Every row comes from one small tree of marks. The marks that hang from a mark follow it in brackets, in the order of their numbers. Every link used is in the known rows. Which tree was each row made from?
Known rows
K179(K130): |  49.1 |  49.6 |  -3.9 | -28.4 |  -4.3 |  16.4 |   9.3 |  -8.2 |   5.6 |  20.2 |   8.6 |  15.5 | -34.4 | -36.2 |  16.6 | -34.6 | -16.4 |  22.2 |  13.9 |  -9.7 |
K130(K13(K803(K25)) K43 K541(K548)): |   5.8 |   6.9 |  -3.4 |   9.7 | -72.3 |  22.8 | -47.0 | -45.7 |  26.4 | -74.9 | -29.8 | -21.2 | -58.8 | -15.9 |  14.4 | -13.0 |  47.2 |  -9.4 |  31.6 | -10.2 |
K632(K803(K25 K541(K548(K43)))): |  52.9 |   1.8 |  -5.7 | -35.7 | -56.1 |   8.7 | -10.4 |  -3.8 | -22.9 |   5.9 |  -7.9 |   8.7 | -31.7 |  -7.9 |   9.2 |  31.6 |  40.1 | -19.7 |  14.4 |   5.6 |
K803(K25 K541(K548(K43))): |  52.5 |  14.9 |   6.5 | -32.9 | -74.8 |   1.9 |   2.2 |   4.1 | -30.0 |  14.0 |   3.7 |  11.0 | -33.4 |   4.2 |   8.0 |  15.1 |  42.8 |  -8.9 |  -4.8 | -15.7 |
K43(K803): |  22.8 |  47.9 |   1.7 |  21.9 | -16.5 |  24.7 |  28.5 | -19.6 |  -4.5 |  41.9 |   9.6 |  33.0 | -56.1 | -54.7 |   7.5 | -39.8 |  23.0 |  29.8 |  -5.9 |  11.9 |
K179(K130(K13(K548(K43) K803(K541)))): |  39.7 |   2.2 |  14.9 | -55.8 | -13.3 |  20.9 |  -3.7 | -44.6 |  12.7 | -41.5 |  31.1 |  25.1 | -50.6 | -54.7 |   2.2 |  13.8 | -31.6 |  36.8 |  41.5 | -29.5 |
K179(K130(K541)): |  54.6 |  31.3 |  -3.6 | -26.9 | -30.1 |  27.6 |  -5.7 | -16.3 |  19.8 | -16.6 |   2.8 |  14.1 | -25.3 | -31.5 |  19.1 | -39.5 |  11.2 |  27.5 |  15.1 |  -9.4 |
K541(K548(K43)): |  55.1 |  12.7 | -17.5 |   2.0 | -49.2 |  40.9 |   0.2 | -11.7 | -16.4 |  24.5 | -13.2 |  -7.5 | -54.2 | -27.8 | -13.4 | -32.0 |  10.3 |  23.7 |  19.0 |   2.2 |
K548(K43(K803(K541))): |  36.3 |  23.4 |  12.4 | -14.9 | -30.3 |  17.0 |  40.1 |   1.5 | -16.0 |  46.0 |  16.0 |  46.0 | -51.6 | -50.0 |   1.7 | -18.1 |  35.0 |  45.8 |  -4.8 |   1.3 |
K179(K130(K13 K43)): |   2.7 |  49.2 | -11.4 | -23.4 |  -3.9 |  18.6 |   3.5 |   3.3 |  29.1 | -11.1 |   0.9 |   6.3 | -59.9 | -49.5 |  16.4 | -37.4 | -12.6 |  42.4 |  40.8 | -12.4 |
K13(K548(K43) K803): |  48.0 | -16.8 |   4.4 | -28.9 | -19.5 |  57.1 |   0.8 | -63.2 |   5.4 |  -7.0 |  14.5 |  25.2 | -56.7 | -50.2 | -17.3 | -21.8 | -16.2 |  25.8 |  18.1 |  -0.2 |
K541(K548(K43(K803))): |  51.2 |  22.1 |  -8.8 |  21.5 | -40.3 |  45.6 |  10.4 | -18.4 | -21.5 |  42.9 | -12.8 |  -1.8 | -71.8 | -46.1 | -11.9 | -35.8 |  26.8 |  41.3 |  14.4 |   8.7 |
K548(K43(K803(K25))): |  37.5 |  19.7 |  14.1 | -25.5 | -29.8 |  19.5 |  25.9 | -25.8 | -25.7 |  36.8 |  10.3 |  31.0 | -68.5 | -30.2 |  10.2 | -16.4 |  38.3 |  30.9 | -12.1 |  10.1 |
K130(K541): |  31.1 |  23.3 |  -7.3 |   4.9 | -49.3 |  34.0 |  -1.0 | -22.3 |  14.6 | -15.9 |   3.9 |  28.2 | -28.6 | -31.5 |  10.9 | -42.2 |  34.6 |  13.8 |  -1.3 |   6.5 |
K130(K13(K548) K43 K541): | -22.6 |   9.2 |  -6.4 |   3.8 | -54.2 |  52.8 | -16.7 | -24.3 |  46.0 | -63.0 |  16.0 |  22.3 | -53.5 | -52.5 |  -2.0 | -33.4 |  24.1 |  34.6 |  30.5 |   3.9 |
K130(K43(K803)): |   4.1 |  39.9 |   0.7 |   7.7 | -12.1 |  38.6 |  26.1 |  -2.1 |  15.6 |  40.3 |  -4.1 |  27.2 | -65.9 | -62.5 |   3.3 | -56.8 |  31.0 |  41.2 |   6.2 |  12.9 |
K541(K548): |  39.3 |  37.9 | -17.7 |  28.0 | -47.7 |  28.4 |  -3.4 | -12.8 |  -7.0 |  18.9 |  -8.5 |  -4.7 | -39.8 | -26.8 |  -0.6 | -26.9 |  14.6 |  -0.6 |  12.6 |  -0.7 |
K43(K803(K25 K541(K548))): |  32.9 |  50.1 |  18.0 |  13.5 | -65.4 |  -9.3 |   8.3 |  -2.4 | -23.0 |  29.6 |   8.6 |  16.3 | -37.4 | -16.8 |  21.1 |  14.6 |  60.0 | -16.6 | -13.5 | -10.8 |
K803(K25 K541(K548)): |  37.6 |  40.4 |   7.0 |  -8.7 | -75.1 | -12.8 |  -1.8 |   5.8 | -19.0 |   9.7 |   8.3 |  13.5 | -19.5 |   4.6 |  22.4 |  19.3 |  45.3 | -34.3 | -11.2 | -19.5 |
K43(K803(K25 K541)): |  20.0 |  49.5 |  27.3 | -10.5 | -40.9 | -15.4 |  29.3 |  -3.8 | -15.5 |  31.8 |  26.6 |  50.0 | -34.9 | -24.3 |  28.3 |   8.9 |  52.7 |  -1.5 | -25.6 |  -5.0 |

Write each row's tree
|  -4.0 |  22.6 | -23.9 |  29.2 | -72.4 |  40.5 | -29.8 |  -9.3 |  31.0 | -50.8 | -22.7 | -17.6 | -53.9 | -36.5 |   0.6 | -39.7 |  43.0 |  22.2 |  37.5 |  -1.0 | | K130(K13 K43 K541(K548))
|  50.3 |  21.4 |   4.7 |  -2.0 | -53.6 |  24.9 |   3.6 | -24.5 | -32.6 |  35.7 |  -7.9 |  -0.4 | -69.4 | -19.8 |   4.2 |  -9.3 |  42.5 |  18.7 |   1.0 |   3.2 | | K541(K548(K43(K803(K25))))
|  31.6 |   4.9 |   7.3 | -16.9 | -63.3 |  -6.4 | -15.1 | -32.9 | -17.1 | -33.0 |  -3.6 |  -1.3 | -52.2 | -11.3 |  10.1 |  31.4 |  25.2 |  -8.3 |  20.5 | -23.1 | | K130(K13(K803(K25 K541(K548(K43)))))
|  35.4 |  22.8 |  26.3 | -35.0 | -43.0 |  -1.2 |  33.9 |  -3.3 | -27.7 |  37.6 |  20.9 |  47.9 | -52.0 | -26.2 |  17.4 |   6.0 |  49.6 |  22.5 | -18.6 |  -1.3 | | K548(K43(K803(K25 K541)))
|  45.6 | -14.9 |  17.0 | -41.4 | -33.0 |  38.5 |  10.2 | -41.5 |   5.6 |  -9.1 |  25.9 |  42.8 | -38.5 | -45.2 | -11.3 |   0.6 |  -2.2 |  18.9 |  10.2 | -11.1 | | K13(K548(K43) K803(K541))
|  62.5 |  -0.3 |  12.5 | -34.0 | -62.1 |   4.0 |  -9.8 | -27.6 | -20.7 |  -1.8 |  -9.4 |   5.6 | -39.0 |  -1.8 |   7.5 |  17.7 |  33.5 | -17.7 |   4.7 | -19.0 | | K13(K803(K25 K541(K548(K43))))
|  36.7 |  25.5 |  -5.3 | -41.8 | -28.4 |  42.3 |  -6.9 |   0.8 |  38.5 | -18.7 | -12.1 |   8.4 | -35.0 | -34.1 |  13.8 | -59.8 |  19.9 |  39.5 |  27.1 |  -8.2 | | K179(K130(K43 K541))
|  25.5 |  16.0 | -19.3 |  11.5 | -70.2 |  51.7 | -20.8 |  -2.4 |  28.0 | -19.2 | -28.4 | -12.9 | -38.1 | -25.2 |  -3.8 | -53.9 |  48.3 |  14.4 |  24.2 |   1.2 | | K130(K43 K541(K548))
|  52.8 |  14.0 |  -7.3 | -10.1 | -61.7 |  21.3 |   8.3 |   7.2 | -17.6 |  22.0 |  -2.6 |   9.3 | -35.4 | -21.1 |  -7.2 |  -8.8 |  26.8 |  16.2 |  12.1 | -11.0 | | K803(K541(K548(K43)))
|  21.5 | -27.8 |  14.1 | -32.7 | -59.7 |  37.6 | -27.6 | -83.0 |  13.2 | -82.6 |  18.8 |  20.8 | -60.8 | -28.6 |   5.5 |   9.0 |  21.9 |  16.5 |  18.9 |  -4.6 | | K130(K13(K548(K43) K803(K25)) K541)
|  36.2 |  27.7 | -17.0 |  10.1 | -42.5 |  14.2 |  -7.7 |   1.5 |  -2.2 |  10.3 |  -7.1 |   8.4 | -18.3 | -34.2 |   6.1 |   9.6 |  22.9 | -23.0 |  23.1 |  10.2 | | K632(K803(K541(K548)))
|  63.1 |  -4.1 | -12.7 | -11.7 | -43.5 |  38.3 | -42.6 | -57.1 |  13.5 | -61.8 | -26.8 | -31.0 | -61.7 | -37.8 |  -0.2 | -22.5 |  -4.5 |  40.7 |  55.5 | -21.0 | | K179(K130(K13(K803) K541(K548(K43))))
|  30.0 |  12.1 |  18.0 | -14.2 | -32.2 |  24.2 |   6.3 | -42.1 |  16.2 | -12.0 |  30.4 |  44.0 | -23.3 | -45.2 |   1.2 |   3.2 |   0.4 | -10.3 |   4.9 | -14.2 | | K13(K548 K803(K541))
|  24.1 |  10.2 |  -0.5 |  17.2 | -78.1 |  23.6 | -19.5 | -39.6 | -15.3 | -32.3 |  -9.6 |  -8.3 | -77.1 | -25.8 |   9.7 |  -2.8 |  63.2 |  31.9 |  15.2 |   2.8 | | K130(K13 K541(K548(K43(K803(K25)))))
|   1.2 |  18.6 |  -1.9 | -27.8 | -34.8 |  47.0 | -21.2 | -21.5 |  50.3 | -64.6 |  17.0 |   9.8 | -49.6 | -53.4 |   9.5 | -32.9 |   1.8 |  45.1 |  45.9 | -13.7 | | K179(K130(K13(K548) K43 K541))
|  33.5 |   6.2 |  -5.0 |   7.8 | -50.8 |  10.4 | -11.1 | -28.1 |  -7.1 | -24.3 |  -9.3 |  -1.0 | -55.6 | -37.3 |  -5.5 |   6.3 |   7.9 |  13.4 |  33.3 | -17.6 | | K130(K13(K803(K541(K548(K43)))))
|   0.0 |  17.5 |  14.6 |  -3.2 | -34.9 |  25.7 |  25.8 | -22.1 |  -3.4 |  -1.0 |  44.2 |  48.6 | -67.5 | -69.2 |  -3.9 |   7.2 |  16.6 |  52.9 |  15.1 |  -1.9 | | K130(K13(K548(K43(K803(K541)))))
|  23.0 |  10.8 |  -3.0 |  21.2 | -76.5 |   9.5 | -46.3 | -61.5 |   7.2 | -73.1 | -17.8 | -15.4 | -48.8 | -11.4 |  19.7 |   3.3 |  39.9 | -19.9 |  21.7 | -11.4 | | K130(K13(K803(K25)) K541(K548))
|  32.8 |  51.9 |   3.4 |  32.5 | -52.3 |  10.3 |  15.5 |   2.7 | -11.5 |  37.2 |   3.5 |  16.0 | -37.7 | -42.7 |   5.1 | -11.3 |  41.4 |   8.8 |   0.6 |  -6.5 | | K43(K803(K541(K548)))
|  36.1 |  28.3 |  -3.2 | -11.7 | -54.3 |  -5.0 | -16.0 |  -3.7 | -13.4 |   0.7 |  -3.5 |   8.8 | -18.0 |  -7.5 |  23.4 |  34.1 |  42.1 | -47.1 |   8.7 |   5.8 | | K632(K803(K25 K541(K548)))
|  36.8 |  38.5 | -18.2 |  15.0 | -55.8 |  21.7 | -35.0 | -25.3 |  15.4 | -49.5 |  -8.2 | -23.2 | -43.5 | -32.5 |  15.5 | -20.3 |  10.7 |  24.7 |  41.5 | -18.0 | | K179(K130(K13 K541(K548)))
| -18.8 |  13.2 |  11.6 | -14.8 | -30.1 |  24.8 |  -3.3 | -29.8 |  37.3 | -45.0 |  22.3 |  34.3 | -46.6 | -60.4 |  -0.3 |  -3.3 |   0.0 |  11.4 |  30.8 | -16.5 | | K130(K13(K548 K803(K541)) K43)
|  12.9 |   3.9 |   5.8 | -31.7 | -24.8 |  50.7 | -34.7 | -54.8 |  57.7 | -82.4 |   4.0 |   4.9 | -54.9 | -59.6 |   5.5 | -31.6 | -10.5 |  35.8 |  54.6 | -17.6 | | K179(K130(K13(K548 K803) K43 K541))
|  13.8 |  -6.8 |  25.6 | -46.1 | -47.3 |   4.1 |  -2.9 | -51.2 |  -2.5 | -47.0 |  35.8 |  38.5 | -51.0 | -26.9 |   8.9 |  40.6 |   9.8 |   1.3 |  14.1 | -20.0 | | K130(K13(K548(K43) K803(K25 K541)))
|  10.3 |  32.6 |  -3.8 | -26.4 |  10.2 |  21.6 |  -7.3 | -29.3 |  34.2 | -29.4 | -13.5 |  -1.0 | -63.0 | -55.9 |  15.5 | -37.7 | -25.8 |  34.2 |  50.0 | -17.1 | | K179(K130(K13(K803) K43))
|  34.5 |  24.7 |  25.3 | -32.7 | -38.9 | -12.8 |   8.4 | -28.8 |  -4.2 |  -5.4 |  11.3 |  41.4 | -23.7 | -10.3 |  26.9 |  15.2 |  29.4 | -30.2 | -12.4 | -15.6 | | K13(K803(K25 K541))
|   3.4 |  32.2 |   2.9 |   5.8 | -26.6 |  -8.0 |   7.0 | -27.9 |   9.4 | -27.2 |  12.6 |  36.7 | -38.5 | -46.2 |  15.4 |   3.3 |   4.3 |   1.0 |  16.1 | -14.6 | | K130(K13(K803(K541)))
|  46.0 | -17.6 |  19.5 | -48.4 | -33.2 |  38.2 |  -3.7 | -68.5 |  -5.5 | -16.1 |  19.0 |  26.1 | -55.0 | -23.9 |  -1.2 |   1.7 |   1.5 |   2.9 |   2.8 |  -3.9 | | K13(K548(K43) K803(K25))
|  18.9 |  30.7 |   9.5 |   6.1 | -64.2 | -20.9 | -22.4 | -31.5 |  -8.1 | -37.3 |   1.5 |   4.1 | -39.9 | -12.0 |  23.8 |  33.3 |  29.6 | -35.1 |  13.1 | -25.2 | | K130(K13(K803(K25 K541(K548))))
|  -6.5 |   5.0 |   5.4 | -17.9 | -49.2 |  16.6 | -26.6 | -45.4 |  33.6 | -73.0 | -11.4 |  12.3 | -56.4 | -26.2 |  23.6 | -20.1 |  41.6 |   6.1 |  19.8 |  -4.9 | | K130(K13(K803(K25)) K43 K541)
| -27.4 |  47.3 |  10.7 |   1.5 | -26.6 |   5.7 |  13.7 | -11.6 |   6.7 |   0.7 |   7.0 |  24.7 | -79.5 | -42.8 |  23.2 | -19.4 |  41.8 |  26.1 |   7.8 |   5.8 | | K130(K13 K43(K803(K25)))
|  32.2 |  34.5 |  19.1 | -44.9 | -30.6 |  20.0 |  -2.1 | -12.4 |  23.3 |  -7.2 |  -6.6 |  14.6 | -50.5 | -29.1 |  30.5 | -39.2 |  49.1 |  34.5 |   9.1 |  -5.8 | | K179(K130(K43(K803(K25)) K541))
|  21.7 |  24.9 |   5.8 |  11.7 | -75.9 |  34.2 | -18.2 | -11.8 |  12.3 |  -7.8 | -22.6 |  -7.5 | -55.5 | -18.6 |  13.8 | -33.4 |  77.9 |  11.2 |   4.3 |   4.2 | | K130(K43(K803(K25)) K541(K548))
